Known rows, with every way that one mark hangs from another:
[J863 J288]: [  4   7  -3  -2  -4   1  10   4   8   1   5   4   0  17   4  -2  13 -11
  10   5 -11   3 -11   9   5  22  10 -10   8   7  11   0  13   4   6   4
  17 -15  -8  -2  -1 -10   3  12   5   1   2   6  -9   1  -4  -6  -1  13
 -13  -3  -4   8   7  -7  -5]
[J404 J200 [J288 J222 J226]]: [ -3  11  -7  -2 -18  -9   6   0 -10 -15  16 -18  14  21  -5   2 -10 -30
   9  16   9 -18   5   8   7  17  -5  -5   2  13 -15  37  -4 -11 -37  16
  -5  11  -9  12 -12   6   3  17  42   8  22  -5 -20  33  10 -29 -26  29
 -17 -14   9   8 -14  17 -14]
[J858 [J288 [J226 J778] [J404 J200]]]: [  0   9   7   3 -36 -16   2  -1  -3   4   6   1   0  -6  19  -2  -5 -14
  18  26   2 -10   9  -1 -16  17   6 -20  -6   3 -23  19 -11  18 -32   2
 -15   1  -5   7  -1   8   4  21  15  18  -6  12   9   2  14  -2 -24  13
   5  -9  21 -12   8  15   8]
[J226 J778]: [  9  -2  12   9 -11  12  -3   2   7   8   7  -2 -14   0  10   7 -11   1
  12   7  -3  -2   4  -3  -8  25 -11   3  11   7   0  15  -9  -2   8  -6
  -7  -7  -6  -1   4  -7  10  11  -7  -4   2   5  15   7  -2   5 -15   0
   0  -4  16   2   0  10  -4]
[J222 J200]: [ -1  -4  -4   9 -13  -8   1   8  -2 -15   0   4  -8 -12   0  -9  -2 -16
   6  13  -1   3 -16  -7  17   4 -10  -6  10   5  10   7   5  -4  13  10
   2 -13   0  -6   1   6  -6   2  -3   5  -5 -12 -13   8   1  -2  -6  12
  -6   1  17  13  -7   8  -2]
[J744 [J863 [J288 J226]]]: [  3  -2  -6  -4  -1  -3  21   0  10 -23   7  -2   3  14  -6   6   9 -22
   7  -5  -9  -2   2  -1   2   6 -12   9   3  18   6  10  13   2 -21   5
  28  -6 -11   0   0  -6 -11   2  17  -5   4   7 -16   6   7  12  -6  34
 -17 -13  10  14  -1 -12 -10]
[J744 [J863 [J288 [J222 J200] J226]]]: [  4  -4  -4   1  -4  -6  15   6   5 -33   6  -4  -5  11  -9  -3   9 -31
   6   5  -3  -6  -2 -11   7  10 -15  11   5  15   8  16  14   4 -21  12
  33  -2 -10  -8   1  -1 -13  11  23  -4  -3   4 -26  20  13  11 -14  46
 -21 -15  15  20  -7  -7 -11]
[J288 J404]: [ -8   2   3  -6  -8  -8   0   0 -14  -3   4   0  -3   5  -2  -9  -3   5
   1   7 -10  -6  -4   7  -3 -11  17 -20  -9  -1 -12  -9  -1   5  -6  -8
 -13  13   6   1   4  14  17  15   4   2   4   9  -9 -10   8   1  -5  12
   1  -4   5  -6  -5  16 -16]
[J404 J200 [J288 J222 J246]]: [  0   7 -11   2 -15  -3   2  11   1 -10  16 -18   3  26  -5  -1  -7 -22
   8  22   7 -19  -1  11  13  17 -11  -1  -5  12  -4  32   6  -6 -38  13
  -4  12  -5  12 -10   8   0  16  47  16  23  -4 -25  38   8 -47 -24  26
  -9  -8  10  12 -22  27 -16]
[J288 J222 [J226 J778] J246 J404]: [-13   6  14 -14 -36   7 -34  11 -18 -20  -3 -28 -55  19  -7 -11 -17 -33
  -7  39  19 -29   6 -17  -4  31  -6  10  -7   8  -9  40  -8  -3 -29  11
  -4  48  17  -5  -2  22  16  49  29   5  13   9 -12  39  24  24 -42  34
 -13 -20  51 -18  -8  29  -6]
[J222 J200 [J288 J226 J404]]: [ -7   4  -2  -1 -34 -13  10   7  -9 -18   4   3 -22   7  11 -16  -4 -25
  13  30  -5  10 -14  -7   7  22   1 -30  15  11  13  12 -12  -5  -1   5
   6  15   4  -5  17  14   6  16  -9  17  -1  -2  -9  19  19  11 -24  32
 -13 -17  21  -3  -5   8   6]
[J858 [J288 [J226 J778] J246]]: [  2  12   6  -1 -31  -4  -9   4  11   5  -5  -7 -24  -6  19   1  -1 -20
   7  27  14  -8   7 -15 -11  29  -9   7  -3   8  -4  26  -6  15 -25  11
   2   2  -1   0  -6   3 -13  14  16  15  -5  12  13  19  10   7 -18   1
   6  -4  29 -12  13   2  22]
[J404 [J288 [J222 J200] J226 J246]]: [ -9  16  -5  -8 -17  -6 -10   8  -8 -28   4 -25 -29  16  -6  -8  -6 -39
  -3  26  16 -13 -13 -10  16  23  -7  13   5  23   7  33   1 -10 -23  22
  10  16   2  -8 -12  17  -7  22  38   0  20   0 -29  44  10  -9 -19  24
 -14  -9  27  11 -10  10 -14]
[J382 [J858 J288]]: [  1   7   5  20   3  -8  15   4  10   7   9  -9  10  -7  11 -17   3   3
   1  36   4   4   9   1 -12  -8  -2   4  -3   3  15 -10  -8  19 -14 -10
   9  -7   3   9  -7   5   9  -4   0  18 -11   1  13   3   3  -5 -22   8
   7   0  -4 -14   3  13  20]
[J382 [J858 [J288 J222]]]: [  2   6   8  22   6  -8  10   7   5   4   7 -13   6  -6   7 -22   1  -1
  -3  42  10   0   9  -6 -10  -5  -2   9  -5  -2  14  -6  -9  21 -20  -5
  13   2   5   3  -6   8   8   6   8  17 -15   0   8  16   8  -5 -28  15
   4  -3  -5 -13  -1  16  20]
[J447 [J404 J288]]: [ -8  24  -3  -7  23 -19  12  -3 -10   8  10 -15   0  12   9  -9  -2 -10
  -9   6  -1  12   3   8  11   2  11 -11   7   4 -10  -4   3  -4 -16   0
 -13  -7 -13  -6 -11 -10  23   1  11   6   6  20 -16   3   2  -2   4  17
  -3  -9   2  11   4  -3 -12]
[J222 J200 [J288 J246 J404]]: [ -4   0  -6   2 -32  -7   7  17   2 -12   4   3 -32  12  10 -19   1 -16
  11  37  -8   6 -18  -6  15  20  -6 -27   9   9  23   8  -1   0  -1   4
   6  13   8  -7  19  17   4  16  -2  25   0  -1 -15  24  18  -7 -22  30
  -5 -12  22   3 -14  16   5]
[J744 [J863 [J288 [J222 J200]]]]: [  8  -8  -4   8   2  -4  19   9   9 -27   8   1   1  11  -8  -6  10 -21
   7   4  -8  -6  -5  -8   9   4 -15   7   3  13  12   8  15   8 -17  10
  33  -7 -11 -11   6  -2 -13   8  20  -2  -7   4 -26  17  11   0 -10  43
 -15 -12   7  25 -11  -4 -16]
[J858 [J288 J222 [J226 J778]]]: [  5  10  13   9 -22  -8  -8   2  -1   1  -4  -5 -14  -9  16  -6  -5 -22
   6  28  19 -11   9 -23 -13  26   0   5  -1  -1 -12  24 -14  21 -27  14
   6   6  -4 -11  -3   6 -10  24  18   7 -18  14   9  26  15   9 -24   9
   5  -9  15  -8  11  -1  18]
[J288 [J226 J778] J246 J404]: [-13   8   7 -20 -39   7 -24   5 -10 -11  -1 -21 -46  15  -1   1 -14 -23
   0  26   6 -17   5  -4  -6  25  -7   2  -4  17  -9  30  -5  -6 -18   2
 -13  30  13   8  -3  14  17  30  13   6  23   7   0  16  15  24 -29  18
  -9 -14  52 -19   1  25  -5]
[J858 [J288 J222 J226 J246 J404]]: [ -6  12   6  -5 -28 -14 -15   7 -10  -7  -8 -10 -25   0   9 -16   1 -24
  -3  39  20 -18   3 -18  -8  12   7  -3 -17  -2 -12  19  -6  23 -42  15
   4  26  10  -8  -4  22  -8  33  33  16 -10  16  -9  25  25   6 -24  20
   5 -10  24 -15   6  11  13]
[J863 [J288 J246 [J404 J200]]]: [ -2   7  -6  -8 -22  -1   5  12   5   0  10   0  -8  30   0  -6  11 -17
  12  21 -13  -8 -10  19   8  22   8 -20  -4   9   4   8  20   5 -13   3
   5  -1   1  10  -1  -1  12  24  19  17  15   6 -18   5   4 -19 -15  29
 -13  -7  16   1  -4  18 -11]
[J447 [J222 [J288 J226]] [J404 J200]]: [-19  24  -1 -12  -1 -26  17   0  -1  -7  12 -24  10  20   5   1 -17 -19
 -12  15   3  15  20   2   0  21   5 -33  -2 -10 -20   1   6 -12 -16 -22
 -34  10 -17  -6  11 -24  20  -9   5  32   0   0  -7   3  14  -1 -11  47
  -5 -25   9  -2   7 -13  26]
[J728 J246]: [ 10 -14   2   9   0  10   4   7  15  -9  -9  -9  -2  16  -2  -1  -4 -14
   1  13 -17   9  -3  14  -5  -8   1   7  -3   1  12   7  -8  -4   0  -1
  -2   7  -3  11  12  -2   3  -8  10   1 -13  -7   1  15  19   3   1 -15
  19   1  -5   1   2   1  10]

Rows:
[  0   2  -1   3 -39   2   0  14  10 -14   2  -6 -42  10  14  -7  -7 -34
  13  36   4   8 -10 -16  10  48 -25  -7  23  18  27  33  -9 -11   2  13
  13  10   2  -5  13   4  -4  13  -7  21   4  -7   0  39  16  10 -32  25
 -14 -16  39  -2  -5   6  19]
[J222 J200 [J288 [J226 J778] J246]]
[-12  28   1 -10  18 -20   2  -2 -18  -2   6 -24  -9  14   4 -12  -6 -25
 -14  13  10   6   6  -2  10  10   9  -4   8   3 -14   7  -2  -7 -25   9
  -7   6  -9 -11 -12  -6  22  12  22   3   5  17 -20  20   9   9  -5  28
 -10 -14  10   6   4  -4  -7]
[J447 [J404 [J288 J222 J226]]]
[  6  -5  -5   1   3   2  13  11  13 -24   7  -5  -7  18  -9  -3  11 -20
   3   6  -3 -10   0  -7   7   8 -16  15  -3  13  13  11  19   8 -27   8
  33   4  -7  -7   3  -2 -15  10  26   0  -1   9 -25  22  12  -2  -9  41
 -13 -12  11  17 -12  -4 -12]
[J744 [J863 [J288 J222 J246]]]
[  0  -1  -7   8 -25   0   7  18  13 -10   1   2 -30   9  12 -13   2 -19
  10  33  -2  11 -15 -11  16  28 -18 -14  14   9  31  14   0  -4   4  10
  14   6   4  -8  15   6  -9   5  -6  24  -2  -6  -8  31  13  -7 -19  21
  -6  -8  20   5 -11   6  15]
[J222 J200 [J288 J246]]
[ -4  10   1  -7 -22  -7  -1   5 -13 -12   7  -6  -3  28  -5 -10   6 -31
   7  23  -1 -14  -3   6   4  26  15 -18   2   4  -7  20   7   3 -21  12
  11  13  -2   2  -1   3  15  39  25  10   6   4 -21  17  13   0 -26  41
 -24 -16  13  -3  -1  10 -10]
[J863 [J288 J222 J226 [J404 J200]]]
[ -9   6  12 -12 -30  -2 -11  -5 -18  -9   4 -11 -22   7   2   0 -15 -15
   6  14   0 -10   4  -2 -12  18   7 -11   2  11 -18  19 -13  -5 -10  -5
 -16  19   4   5   1  10  22  27   2  -2  13   8   4   2  11  28 -24  16
 -10 -13  33 -15   3  17 -12]
[J288 [J226 J778] J404]
[ -9  12   6   7 -12  -9   6   6   3  -1   7 -19  -8   0   7 -17   0  -9
  -4  46   7  -3   9   1 -12  -3  -2   4 -10   9  12  -2  -7  16 -25  -6
   5  11  12  13  -9  13  14   7   9  24   0   2   8   8  10   4 -31  18
   2  -5  17 -24   3  21  18]
[J382 [J858 [J288 J226 J246 J404]]]
[ -1   9 -15  -3 -18  -4  11   7   7  -3  19 -14  10  23  -1   7  -5 -15
  13  13  -3 -12  -2  19  12  14 -12  -8  -3  17  -4  26   8  -9 -30   6
 -10   0  -7  19 -11   3   1   3  36  17  30  -4 -17  22   1 -48 -15  15
  -6  -4  11  11 -18  24 -17]
[J404 J200 [J288 J246]]
[ -2  -1  -2   8 -25 -12  16  11  -4 -10   8   9 -17   7  12 -19   0 -11
  16  28 -13  11 -18  -5  10  15   3 -35  13   5  17   0  -8   2   4   0
   4   7   1  -9  23  14   8  14 -11  18  -7  -1 -11  13  17  -4 -19  28
  -6 -11   9   5 -10  12   0]
[J222 J200 [J288 J404]]
[-17  13   4 -16 -18 -13  10  -1  -1 -22   6 -17  -5  14  -3   1 -16  -6
  -5  12  -1   3   4  -6 -11  15  16 -26  -9   3  -9  -3   0  -3  -2 -26
 -19  21  -4 -13  18   2   3   1   0  10   2  -2  -6  -3  13   6  -7  26
  -1 -16   2  -4   5 -13  13]
[J447 [J222 [J288 J226 J404]]]
[-17   6  -6 -20 -39  -4 -17   5 -13 -14   1 -17 -21  19  -8   0  -8 -28
  -1  25   5 -21   7   9   2  10  -7  -9 -13   9 -14  29   3  -9 -35   7
 -16  33  14  22  -8  15  11  21  26  22  25  -4 -11  13  18   4 -27  28
 -14 -14  44 -21  -7  28  -2]
[J288 J226 J246 [J404 J200]]
[ -2  14   4   1 -18  -5  -2   2 -11 -22  11 -18 -19  11   1  -5 -13 -33
   7  21  11 -10 -10 -10   8  29  -4   6  14  22   0  34  -9  -9 -13  16
   4   5  -8 -10  -7  11   2  24  26  -9  13   3 -19  37   7  -3 -22  21
 -15 -10  22  15  -7  10 -20]
[J404 [J288 [J222 J200] [J226 J778]]]
[-15   4   7  -6 -26 -16 -20   5 -32 -32  -3 -13 -29   4  -9 -22 -10 -37
  -8  32  14 -18  -7 -17   8   6   6  -9  -2   2 -10  23  -7  -2 -17  17
   0  32  13 -12  -1  27  10  39  20   1  -2  -2 -27  26  24  23 -31  41
 -17 -17  32  -4  -9  20 -10]
[J288 [J222 J200] J226 J404]
[ -1   5  -2  -3 -20   0  -3  16   0  -7   8  -5 -14  32  -5 -13  11 -23
   7  30  -4 -17  -9   8  10  24   8 -15  -5   3   4  15  17   7 -20  10
  11  13   4   1   0   5  12  37  31  16   8   5 -25  22  13 -18 -23  39
 -16 -11  14   1 -10  20 -11]
[J863 [J288 J222 J246 [J404 J200]]]
[ -9  -2   2  -1 -22  -6 -23  21 -17 -24  -3 -13 -42  11 -10 -27  -5 -23
  -9  41  12 -21 -14 -14  17   5  -3  -4 -11   1   5  17   6   4 -16  14
   0  33  18 -13   2  31   5  38  28  13  -1   1 -33  34  23  -4 -27  37
  -5 -10  33   1 -20  34 -12]
[J288 [J222 J200] J246 J404]
[  4   4  -1   8  -7  -3   4  12  -1 -11   4   3 -10  15   0 -14  11 -26
   7  21  -1  -3 -18  -3  15  27   5  -7  12   4  15  11  14   6   4  15
  25 -10  -5 -14   1  -2  -2  27  13   2  -7   1 -22  21   4  -6 -13  29
 -17  -6   4  15  -2   0  -6]
[J863 [J288 [J222 J200]]]
[ -8   6  -4 -12 -34   0   4   7   0  -3   5  -8 -19  26   7  -4  -1 -17
   8  29  -1  -1   5   3  -3  25  -4 -21  -1   7   4  20  -9  -6 -26   0
  -1  35   8  13  13   9  10  16   8  28  13   3   0  22  21  -1 -30  26
 -10 -19  21 -19  -7  12  14]
[J222 [J288 J226 J246 [J404 J200]]]
[ -8  -2  -6 -10 -26  -2  -8  12  -4  -3   6  -8 -11  17  -5  -5  -4  -7
   4  23  -3 -17   1  14   5  -1  -2 -16 -17   2  -8  12   9  -1 -26  -2
 -18  22  10  18   0  16  13  17  22  24  18  -2 -13   5  12 -19 -20  23
  -3  -7  26 -10 -15  35  -9]
[J288 J246 [J404 J200]]
[ -6  10   2  -5 -22 -12  -2   8 -16 -21   4  -4 -19  20  -3 -17   7 -36
   5  27  -1 -10 -17  -4  11  25  14 -16   8   8   4  15   8   3  -7  16
  18   7   1 -10   1   9  10  40  19   2   2   4 -28  18  13  11 -22  41
 -24 -14  20   5   0   6 -12]
[J863 [J288 [J222 J200] J226 J404]]
[ -2  10   6   3 -28 -21  -3   1 -13  -3   0  -3   2  -3  10 -13  -1 -22
   6  33  13 -17   8  -9 -11   8  10 -17 -15  -7 -24  18  -9  22 -43  12
  -5  17   1   0  -1  18  -1  28  30  18 -13  11  -6  17  23  -4 -27  24
   2 -10  11 -12   4  14  10]
[J858 [J288 J222 J226 [J404 J200]]]
[ -4  17   3 -10 -18   4 -11   5  -4 -16   6 -28 -31  21  -1  -1 -13 -30
   0  23  16 -17  -2  -9   3  33  -8  17   6  24   1  38  -5  -9 -26  14
   6  19  -1  -5 -11  10   1  26  35  -4  23   9 -16  44   8  -4 -23  17
 -12 -11  27   5  -7  11 -15]
[J404 [J288 J222 [J226 J778] J246]]
[ -4  14   2 -15 -32   4  -7   8   1  -6   5  -9 -32  27   3  -1   3 -29
  11  22  -7  -9  -8   7   0  40   6  -9   6  19   5  21  10   0  -8   4
   8   6   1   4  -3  -1  14  33  15   6  18  11 -10  13   6  11 -20  26
 -19 -12  34  -6   7  10  -9]
[J863 [J288 [J226 J778] J246 J404]]
[ -3   1  12   7 -27   1 -22   7 -13 -24  -3 -15 -33  -1  -2  -9 -16 -41
   0  29  22 -13  -1 -27   5  35 -18  15  15   5   0  41 -12 -10  -4  21
   7  15   3 -13  -2   8   0  32  11  -4  -4  -8  -7  42  15  24 -36  28
 -18 -16  38   2  -5  11   2]
[J288 [J222 J200] [J226 J778]]
[ -1   5   4   7 -24 -16 -10  16  -4  -8  -4  -2 -24  -6  11 -24   3 -17
   3  43  12 -15  -9 -17   3   6   6 -11 -15  -2  -3  10   1  27 -30  15
   3  12   7 -14   2  25 -10  30  28  19 -19  12 -16  24  21 -12 -22  22
  10  -3  18  -1  -3  19   6]
[J858 [J288 [J222 J200] J246 J404]]
[-13  29  -1 -14  13 -17  -4   2 -14  -4   4 -28 -21  18   3 -13  -6 -30
 -18  19  13   2   7  -2  12  13   3   2   5   5  -9  13   2  -7 -29  11
  -6  12  -6  -8 -13  -4  19  14  27   8   9  18 -23  26  10   7  -8  30
  -9 -15  19   3   3   0  -5]
[J447 [J404 [J288 J222 J226 J246]]]
[-21  25   1 -10  -1 -30  14   4  -4 -18   6 -22 -12   8   5 -10 -16 -27
 -15  22   5  23   4 -11   9  21   6 -29   7  -3  -6  -4   7 -11   2 -16
 -23   2 -13 -23  12 -16  12  -6  -4  22  -8   0 -16   6  14  14  -6  46
  -6 -22  17   9  10 -19  22]
[J447 [J222 J200 [J288 J226]] J404]
